Each row comes from the steps of one path. Every step used is in the known rows, and no mark comes twice. Write the path behind each row, first mark first.
Known rows:
kolen mefu pubun: [  8  17  -7   0  -3 -16  15  10 -14  -3  39 -20  10  -8   0 -33   7  13
   5  -7  18  15  21  15  22  -4 -14]
mefa muzem gebot mefu kolen: [  6  11   2 -16 -13 -33 -11 -23 -12  32  -3  -1  35   7  19 -24  42  46
  -1 -14  -2  15  22   1  -3 -11 -14]
mefu kolen seru: [  5   5  -9 -13   3 -22 -15  14 -31   4  27   1  28  22  20 -10  11   8
 -22 -17  11  15   8  17  -9  -6 -40]
seru kolen mefu: [ 11  14   7   9 -14  -5   8 -10 -18 -10  36 -11   8   0   6   0  32  10
 -22  -7  23   2  14   5  13 -31 -14]
seru kolen: [ 17  21  18   2  -9  -2  -3  -7  -5  -9  17  -4  12   7  -2  13  20  14
 -19 -11  11   4  -1  -3  10 -26  -6]
muzem mefa: [ 11   6  14   6   0  -2  -3   5   0  12  18 -14  18  -4  10 -15  11   7
 -10 -13   0   6  24  -1   2   1  -1]
gebot muzem: [ -2  23  -2  -1 -12   3   2   5 -21  -4 -15  -6  11   4  12 -14  16  20
 -25 -25   0  19   6  -6  -2   7 -10]
gebot mefu mefa muzem kolen seru: [ 11  -4  -4 -16 -10 -18 -14  28 -12  39  30   1  13  -1  32 -10  10  13
  22 -22  19 -15  27  -2  -3  -2 -11]
gebot mefu mefa muzem: [  8  10   3 -11  -9  -8 -18  -3  -9  30  -6   0   7  -7  13  -2  13  34
  -3 -22  -2 -11  12  11   6 -17   4]
mefa muzem gebot mefu: [ 11  10   3  -8 -11 -20  -4 -20  -1  23  -5  -2  16   1  12 -17  43  34
  17 -16   1  -5  31 -11  -1   1  -1]
kolen mefu gebot muzem: [ -5  21 -20   9 -16  -4   9  18 -24   4  -6 -25  20   4  19 -31  19  17
 -45 -14  12  37  23  12   5  -9 -28]
muzem gebot: [ 13   9  11   3  -2 -19  -2 -12 -12  -1   6 -15   8   4   9 -22  22  18
  10  -9  -7   6  20 -10  -8   7   4]
muzem gebot mefu pubun: [ 20  11   2  -6   4 -37   9 -14   4  11   6 -13  30  -5  -5 -27  19  32
  11 -22  -6  23  24 -18  16 -11  -5]
muzem kolen mefu mefa: [  2  -5   3   4 -15 -17   0  14 -31  15  46 -27  -4 -10  28 -34  -2   2
   5  -1   9  11  31   7   7 -13   3]
pubun mefu: [  6  17  19   7  -8   0  -2 -20  -7   3  17  -4  22  16  -1  -6  18   7
 -25 -11   3  17   4 -11  13   8 -15]
kolen mefu: [ -1   6  -6   2 -11  -7   1  -5 -26  -7  29 -11   3  -3  12 -19  20  -1
  -5  -4  16   6  28  10   8  -9 -16]
muzem gebot mefu kolen seru: [ 13  -8 -13 -12   2 -51 -14 -12 -28  17  13  -5  43  14  25 -10  34  21
 -20 -28  -4  22  26  -7 -11 -17 -41]
mefu pubun: [ 12  23   7  -8   2 -11   7  14   2  -2  21 -10  10   2  -9 -22  -2  18
   3 -12   8  13   5   7  18  -1  -3]
pubun muzem mefa: [  9  -1  30  -1  -6 -16 -11   4 -11  14  21 -26  22 -21  16  15  14   3
 -18 -16  -4  10  30 -11   0  -3   8]
gebot muzem kolen mefu mefa: [ -6   7  -4   7 -23  -8   9  18 -39  13  26 -28   0 -14  37 -43   6  18
  -6 -18   5  25  25  -2   3   0  -3]
gebot mefu pubun muzem kolen: [ 11   3  18 -30 -19 -40  -7  10   0  23  30 -14  26 -25   7   4   4   7
   1 -12   7  24  34 -30  25 -16   1]
kolen mefu mefa muzem gebot: [  7  10   4  15  -7 -14  10   1 -27  21  27 -31  -3  -7  28 -41  25  39
  34  -9   1 -12  23  21  -7   6  15]
mefu gebot muzem: [ -1  30  -7   3 -11  -2  -1  21 -12   5 -28 -16  24  11  12 -19  11  24
 -46 -18   2  34  10   8   3  -3 -19]
seru kolen mefu mefa muzem: [ 13  21  14  11 -16   5   9   5 -18  12  38 -20  -4  -4  17  -4  27  37
   3 -10  19 -13   4  26   8 -27   7]
mefa muzem: [  7  22   8 -11 -12  11  -5   5  -2  13   8   3   1   6   6 -13  18  18
  14  -5  14 -13   9  13   1   8   5]

Which path is each row?
[  5  20   3  13  -7   1   5  28  -1  20 -18 -29  37   2  15 -27  11  25
 -43 -25  -4  40  21   1   0   3 -16] -> mefu gebot muzem mefa
[ 14   2   1  -5  -4 -34  -5 -27 -11   9  -9  -8  26  -4   9  -9  33  20
  -7 -19 -10  12  31 -23   1 -15  -8] -> muzem gebot mefu
[  6  12   5  -5  -1 -18 -10  -5 -24   9  34  -2  41  34  16  -6  21   9
 -38 -18  12  31   0   4   1   3 -51] -> pubun mefu kolen seru
[  1  12  -1   5 -11   0   2   9 -25  19  28 -16  -7  -7  25 -22  15  25
  12  -9  13 -14  17  32   2  -3   4] -> kolen mefu mefa muzem
[  3  17  15 -17 -22   5  -2  21   3  24  30   3  -1   5  16 -32  12  10
  29   5  24  -8  24  -4   3  14   8] -> mefa muzem kolen
[  3  12 -10   8  -9 -12  -1  14 -16   3  15 -22  16   7   9 -23  14   0
 -24   3  20  25  31  23  15 -18 -25] -> kolen mefu gebot
[  4  21  31   2 -19   6   2   6   0  37  36 -12   8  10  19 -30   4  23
  16  -5   7   5   5  -4  10  18   9] -> pubun mefu mefa muzem kolen
[  6  -5 -17 -21  -2 -38 -23  -1 -26  14  11   8  42  14  20   5  25   9
 -36 -26   8  23  20   4  -1 -25 -51] -> gebot mefu kolen seru
[ 10   1 -10 -15  -2 -37 -10  -6 -17  31  15   1  38  15  27 -17  42  36
   3 -24   8   6  22   4 -16   0 -33] -> mefa muzem gebot mefu kolen seru
[ -2  13  -9  21 -14  -3  14  25 -15  16   0 -38  33  -6  26 -39  21  15
 -43 -24   8  43  37  10   5   2 -25] -> kolen mefu gebot muzem mefa
[ 21  11  32  10 -10 -20  20  13  -6   7  63 -44  32 -31   6   8  23  17
 -16 -17  17  16  25  -8  25 -21   2] -> seru kolen mefu pubun muzem mefa
[  5  27  15  24 -10   6  13   9   3  23 -11 -33  50  13  14 -28  17  26
 -59 -29  -5  54  12 -10  11  16 -27] -> pubun mefu gebot muzem mefa
[ 15  17  17   7  -3 -10  -2   2 -12  23   5 -22  -3   2  18 -26  16  46
  31  -9 -11 -12   8  14 -12   9  23] -> mefu mefa muzem gebot
[  7  -5  17 -18 -11 -25 -15  30 -25  11  50 -12  15  -4  26  18   9 -21
   3 -12  20  -1  33 -20  -7   9  -8] -> pubun muzem kolen seru
[ 10  14  27 -21 -15 -28   0  24  -2  13  44 -20  12 -15   5  -8  -5   3
  11  -1  10  19  22 -19  18   1  13] -> mefu pubun muzem kolen
[ -1   0   1  -3 -20 -11   3   5 -22   6  48 -12   1  -8  20 -34  13 -12
   7   6  25  12  42  -5  10  -4  -9] -> muzem kolen mefu
[ 17  18  18  21 -12 -10  16  -6 -18  15  36 -33   2  -4  20 -23  37  48
  22  -9   7 -13  11  16  -2 -17  16] -> seru kolen mefu mefa muzem gebot
[  7  27  24   8  -8   9  -2  -5  -7  26  16 -11  10  14  10 -10  12  32
  -1 -15   1   0  -7  12   8  13   5] -> pubun mefu mefa muzem
[  1  10  -7  -9 -14  -6   5  35 -25   5  24  -2  13   8  31 -28  10   0
  -6 -29  19  12  23 -20 -12  24 -27] -> gebot muzem kolen seru
[ 10  22   2  29 -18   1  20  20  -7   9  10 -39  41  -3  18 -22  32  27
 -54 -26  13  41  25   5  12 -19 -23] -> seru kolen mefu gebot muzem mefa
[  6  14  19  -7 -17  -1  -5  27  -7  32  29  -8  -8   0  22 -31  -3  25
  31  -3  10  -9  13  10   2   5  20] -> mefu mefa muzem kolen
[  1   6  -5   0 -18 -16  -1  26 -12  19  34 -24  14   3  19 -42   7 -10
  -9  11  26  29  43   6  15 -13 -21] -> muzem kolen mefu gebot
